Each row was made from one path, in order. Every step used is in the known rows, and no mark comes twice. Write each row's path.
Known rows:
votoz-kezum-belufe-nomel-surom: 4.6,-17.2,-3.5,1.0,-25.7,20.6,13.0,-24.9,-19.2,5.7,-8.0,-8.0,13.1,-19.3,20.6,9.9,-3.9,-23.0,-22.0,9.3,-16.7,14.6,0.7,-0.5,14.7
geso-votoz-kezum-belufe: -26.4,-12.1,8.0,2.2,-24.6,-5.4,4.8,-28.4,-11.8,12.7,-20.0,3.4,1.0,-8.8,13.9,37.5,-16.4,-4.5,-20.2,8.9,-15.6,-10.5,10.8,11.5,1.3
geso-belufe-surom-nomel: 1.0,-35.1,-3.0,3.7,-18.3,19.6,23.6,-44.3,5.2,-4.9,-6.2,-15.4,10.9,-6.6,-3.0,19.8,-10.6,-7.0,-44.3,-11.9,0.5,17.4,-6.6,0.1,-1.7
nomel-surom-givaf-belufe-kezum: 2.6,3.8,17.1,-24.0,-20.1,29.0,17.8,-43.3,-13.3,-11.9,-18.8,-15.8,9.3,-17.1,2.9,12.9,4.9,-25.1,-8.7,29.8,-5.0,13.1,-17.0,8.1,15.3
nomel-surom-belufe-kezum: 8.6,-7.0,3.0,-23.3,-6.9,9.4,10.7,-45.6,-6.8,-14.6,-20.1,-10.2,6.8,-15.1,7.2,11.2,-0.1,-14.6,-16.0,20.9,-3.4,12.1,-6.8,17.0,5.1
kezum-belufe: -3.9,-10.3,15.9,-4.5,-16.9,17.0,17.1,-28.4,-12.4,0.7,-27.3,6.0,-1.1,-2.7,11.1,22.3,-18.0,-1.0,-27.5,14.0,1.2,6.5,-2.4,1.3,-10.8
surom-givaf-belufe: -8.0,-2.8,20.9,-21.0,-23.3,18.4,21.0,-23.9,-20.8,0.4,-25.3,-7.2,-2.9,-2.6,5.4,9.3,2.1,-13.9,-11.2,9.3,-2.7,14.8,-22.1,6.3,1.7
nomel-surom-givaf: -11.4,-22.2,8.7,-29.2,-21.0,22.5,17.2,-39.0,-9.5,-12.6,-14.4,-5.4,11.1,-8.0,-1.5,-16.4,0.9,-22.4,-18.6,27.0,6.4,15.3,-12.5,-4.4,19.0
nomel-surom: -4.7,-24.6,2.3,-20.8,-15.9,12.1,5.0,-41.5,-0.5,-7.5,-16.7,-3.1,8.5,-11.3,4.4,-10.0,-2.7,-19.8,-19.5,21.2,10.8,12.4,0.8,-5.8,13.5
givaf-belufe-geso: 6.2,-3.9,15.4,-15.9,-12.9,14.8,8.3,-31.7,-14.5,4.9,-29.4,8.0,-9.4,0.6,23.7,31.7,-1.9,-12.2,-6.7,1.9,-8.3,16.0,1.6,4.1,-8.0
geso-votoz-kezum: -31.0,-24.0,2.5,-7.2,-25.8,-18.0,-4.1,-39.4,-4.6,11.3,-17.9,0.3,-0.9,-7.9,6.2,22.3,-6.0,-10.2,-11.5,2.9,-11.9,-9.8,12.8,10.5,14.5
bepi-nomel-surom-belufe-geso-votoz-kezum: -13.8,-27.8,-18.9,-25.3,-17.4,-14.0,-14.6,-25.1,-9.6,-0.4,-9.6,-3.2,7.6,-15.0,18.6,10.5,9.7,-7.1,-2.6,0.1,-11.0,21.0,11.8,13.9,19.9
belufe-surom: -4.2,-24.7,13.5,-6.1,-22.2,24.9,12.2,-46.3,-2.6,-8.0,-11.2,-7.9,8.7,-1.3,-4.8,5.0,-2.9,-3.1,-26.2,14.1,3.9,2.8,4.8,-7.7,5.8
votoz-geso-belufe-surom-nomel: -1.2,-41.4,1.8,3.5,-21.5,13.2,31.4,-48.2,10.9,-5.0,-10.8,4.5,6.1,-2.4,-4.9,14.1,-5.4,-12.1,-41.1,5.9,-3.4,10.3,5.6,7.5,3.2
bepi-nomel-surom: -7.3,-34.1,-9.3,-23.0,-22.8,7.4,-4.2,-32.8,1.2,-10.4,-13.0,-9.8,12.0,-15.1,-1.5,-22.3,5.3,-7.3,-17.4,12.5,22.0,27.2,0.9,-10.9,22.4
geso-votoz-kezum-belufe-surom-nomel: -18.4,-22.7,0.1,12.2,-20.3,11.3,13.1,-33.9,-10.3,5.6,-1.3,-17.6,6.1,-4.3,1.5,41.6,-20.0,6.4,-36.1,2.8,-21.0,-10.6,3.2,11.3,4.0
kezum-belufe-geso-votoz: -11.3,-6.8,19.7,-9.1,-12.5,7.9,7.7,-32.1,-8.0,3.0,-24.0,16.8,-6.5,0.6,17.7,45.6,-22.3,4.0,-23.1,16.9,-13.2,-5.3,15.4,6.3,-9.8
bepi-nomel-surom-belufe-givaf: 6.1,-21.4,-7.3,-25.8,-22.6,17.4,-0.6,-29.0,-5.0,-16.6,-0.4,-19.6,16.5,-15.9,6.0,-13.9,20.8,-0.8,-22.8,10.6,17.0,43.8,-9.5,1.9,17.1
givaf-belufe: 0.1,-4.8,14.7,-11.5,-18.1,7.7,9.6,-25.8,-12.9,4.6,-28.2,-4.8,-5.0,-7.0,11.7,15.8,-2.3,-11.8,-12.5,1.8,1.6,13.5,-8.1,4.2,-3.6
bepi-nomel-surom-belufe: 1.0,-26.3,-12.5,-27.9,-15.5,0.4,-0.4,-19.8,-7.0,-12.5,-15.1,-13.6,9.8,-15.3,4.2,-20.0,8.9,-3.7,-17.0,4.1,15.4,36.4,-12.7,4.5,11.7
nomel-surom-givaf-belufe-geso-votoz-kezum: -17.5,-8.1,6.2,-23.1,-24.5,11.0,4.7,-29.5,-18.8,5.0,-11.1,-1.6,6.4,-13.3,20.7,23.2,4.9,-29.8,1.6,15.8,-24.2,5.8,2.3,9.6,21.9
nomel-surom-givaf-belufe-lodo: -2.1,8.2,15.9,-20.3,-27.5,27.8,22.7,-20.0,-11.4,-14.7,-14.3,-5.2,11.5,-16.5,3.7,-1.3,7.3,-28.0,-7.1,15.2,4.3,16.7,-34.1,22.4,7.9
givaf-belufe-nomel-surom: 15.1,-6.1,7.4,-13.2,-20.3,17.8,9.6,-19.8,-17.0,-0.7,-9.8,-17.3,6.9,-21.0,11.0,-3.5,5.3,-24.1,-15.3,5.1,-3.7,24.4,-12.5,-4.2,13.3

Which path is each row?
-24.1,-24.1,3.6,-11.8,-20.2,-10.6,-4.4,-44.8,-6.2,11.5,-20.5,13.0,-5.5,-1.4,18.4,37.4,-6.5,-10.7,-6.2,2.5,-21.8,-8.8,23.6,10.7,9.3  belufe-geso-votoz-kezum
4.0,-16.0,-0.9,-25.3,-8.7,4.5,10.0,-28.2,-10.3,-10.3,-17.5,-8.1,7.0,-12.9,9.1,-8.4,0.7,-15.4,-18.9,12.1,3.8,21.8,-11.1,8.8,2.1  nomel-surom-belufe
-6.4,-22.3,-9.4,-32.5,-10.2,-8.2,-9.2,-22.3,-6.1,-10.0,-11.0,-1.5,5.2,-13.4,8.5,2.5,3.3,1.2,-12.3,7.5,0.7,24.5,5.3,9.5,11.8  bepi-nomel-surom-belufe-geso-votoz
-21.0,-14.8,11.1,12.2,-30.0,14.8,7.5,-34.1,-8.8,4.5,-4.8,-6.5,11.9,-9.0,4.6,37.0,-14.0,0.4,-27.3,14.9,-17.8,-14.8,14.8,2.3,7.0  geso-votoz-kezum-belufe-surom
1.9,-12.4,19.9,3.8,-21.7,38.2,20.0,-35.0,-8.9,-7.1,-11.8,-4.5,9.8,-2.8,2.1,22.0,-14.2,2.7,-35.1,20.4,0.4,2.4,2.1,-6.8,-6.0  kezum-belufe-surom
-10.9,-22.0,19.2,-15.1,-27.1,36.9,23.7,-44.2,-8.4,-12.6,-7.6,-10.4,12.5,2.5,-10.3,0.3,1.0,-6.3,-26.1,20.9,-1.5,4.8,-9.6,-5.4,12.9  belufe-surom-givaf
4.0,-20.1,8.0,5.3,-11.8,33.8,24.9,-34.8,-10.8,-6.0,-8.7,-15.0,4.2,2.5,-1.7,26.1,-19.4,9.0,-42.9,9.1,-4.1,7.6,-10.3,1.7,-9.5  kezum-belufe-surom-nomel
5.1,4.2,18.3,-9.3,-16.8,10.7,9.6,-43.2,-9.1,-0.3,-30.0,-8.2,-4.6,-10.1,8.6,35.6,-3.1,-9.4,-9.1,10.8,-6.3,3.7,-4.7,11.7,-1.7  givaf-belufe-kezum
-8.5,-30.6,10.3,-5.4,-24.8,-3.3,23.4,-42.8,8.6,2.4,-30.2,25.7,-0.1,-6.9,8.6,10.0,-3.2,-21.8,-24.8,12.2,1.7,10.2,13.1,7.4,1.2  votoz-geso-belufe
-21.2,-8.5,13.3,4.6,-31.6,10.0,3.8,-37.5,-8.4,8.3,-5.3,-0.2,7.0,-9.3,15.3,44.4,-5.3,-1.5,-26.1,15.8,-14.2,-3.1,13.2,8.8,6.9  geso-votoz-kezum-belufe-givaf
-2.4,-20.8,13.3,-4.1,-22.8,-1.3,23.3,-60.1,13.3,-2.4,-31.8,22.9,0.0,-10.4,5.5,29.8,-3.7,-21.2,-23.6,20.5,-6.4,0.9,16.9,13.8,3.1  votoz-geso-belufe-kezum
8.1,-12.1,4.2,-23.2,-16.3,21.6,9.4,-37.7,-7.6,-14.6,-3.3,-13.4,13.1,-13.0,11.6,-3.3,13.0,-12.4,-24.3,19.2,6.7,29.1,-8.5,6.0,7.2  nomel-surom-belufe-givaf
-7.3,-11.0,8.2,-2.2,-28.8,5.0,20.2,-34.1,9.7,-5.9,-23.0,12.7,7.6,-14.7,8.5,21.7,-6.5,-18.4,-24.7,-12.6,6.9,11.2,-11.7,21.6,-8.2  geso-belufe-lodo
-10.3,-30.7,19.4,-6.5,-34.5,28.0,36.8,-46.2,4.6,-9.5,-12.3,13.1,12.4,-2.8,-6.3,3.7,4.3,-20.6,-32.5,24.3,-4.2,8.7,3.2,1.4,11.3  votoz-geso-belufe-surom-givaf
0.8,-5.7,21.3,-2.8,-24.2,33.2,17.0,-38.4,-8.4,-3.3,-12.7,-0.2,5.4,-2.2,14.2,27.7,-5.6,1.7,-34.1,20.5,3.9,13.4,0.8,-0.4,-5.0  kezum-belufe-givaf
0.1,-21.5,8.8,-25.5,-24.6,25.6,20.5,-32.1,-16.4,-9.9,-6.4,-13.0,11.5,-9.9,-1.1,-19.1,5.5,-21.7,-22.4,17.0,-4.8,21.3,-16.4,-5.2,23.4  belufe-nomel-surom-givaf
-13.8,-31.9,-3.8,-32.3,-26.6,18.3,7.2,-30.2,-5.9,-14.2,-10.3,-12.4,14.7,-10.4,-6.7,-28.1,9.5,-10.5,-17.2,19.4,17.4,30.4,-12.5,-8.9,28.7  bepi-nomel-surom-givaf
-11.0,-0.2,7.6,7.3,-28.2,12.2,17.7,-25.7,-9.7,2.3,-24.9,11.4,4.2,-9.2,19.6,34.5,-9.6,-11.7,-15.2,0.6,-9.7,-2.1,-9.2,30.2,-7.7  votoz-kezum-belufe-lodo
-0.5,10.9,16.7,-5.8,-23.8,8.4,14.5,-20.9,-7.7,-2.8,-26.3,1.8,-2.5,-9.2,8.5,21.5,0.4,-13.6,-9.0,-3.4,3.0,8.4,-21.2,26.8,-9.5  givaf-belufe-lodo
4.8,-6.6,18.4,-2.5,-23.9,28.3,11.6,-32.0,-10.3,-3.4,-13.4,-15.1,6.2,-7.2,1.7,15.6,1.0,-7.4,-19.0,8.2,0.2,10.0,-4.3,-4.4,0.4  givaf-belufe-surom
10.1,-11.3,5.9,-16.0,-12.9,1.0,15.9,-21.2,-21.6,-0.8,-18.4,-9.3,-4.9,-4.8,8.6,6.3,3.5,-3.6,-22.1,-9.9,-12.6,20.9,-16.8,16.5,-4.8  surom-belufe-nomel
2.4,-10.1,-10.2,-21.9,-21.0,2.8,5.4,-14.6,-2.5,-20.8,-12.1,-6.8,12.6,-18.2,1.1,-15.2,11.9,-5.6,-13.0,-1.1,16.3,31.1,-24.3,27.2,5.8  bepi-nomel-surom-belufe-lodo
5.6,-12.6,7.3,-24.8,-5.0,4.9,12.6,-32.9,-15.8,-2.5,-28.9,11.1,-9.5,4.4,22.0,24.0,-2.1,-3.3,-13.7,-0.6,-11.6,17.7,-2.3,16.6,-13.3  surom-belufe-geso
4.7,-3.0,9.8,-17.2,-7.9,0.8,13.3,-46.0,-10.5,-6.8,-28.7,-5.4,-3.8,-4.6,6.3,28.5,-3.1,-1.1,-15.9,8.2,-10.5,6.6,-7.9,23.5,-6.4  surom-belufe-kezum
-5.6,-9.9,24.5,-5.4,-26.4,48.4,31.5,-33.2,-16.3,-10.9,-8.6,-6.8,11.9,1.8,-3.5,16.5,-9.8,-0.3,-34.2,27.9,-5.9,4.8,-11.3,-3.5,0.1  kezum-belufe-surom-givaf
-22.5,-4.9,14.0,-18.2,-25.1,4.2,7.4,-28.7,-21.8,11.7,-20.2,3.4,-4.5,-2.6,20.0,41.5,1.9,-17.7,1.2,3.7,-30.1,0.7,0.8,16.2,9.5  surom-givaf-belufe-geso-votoz-kezum
7.3,-32.2,1.9,-7.8,-27.4,7.1,22.4,-36.6,5.7,-3.5,-11.6,12.7,10.6,-20.2,8.1,-9.5,5.0,-34.0,-29.6,14.8,-3.7,22.6,9.8,-0.7,17.6  votoz-geso-belufe-nomel-surom
0.2,-14.2,4.4,7.0,-26.3,13.6,16.1,-24.6,-23.9,12.1,-17.5,-3.3,0.8,-8.2,20.0,27.3,-6.4,-10.5,-23.0,-3.5,-21.9,8.7,-1.2,6.1,2.0  votoz-kezum-belufe-nomel
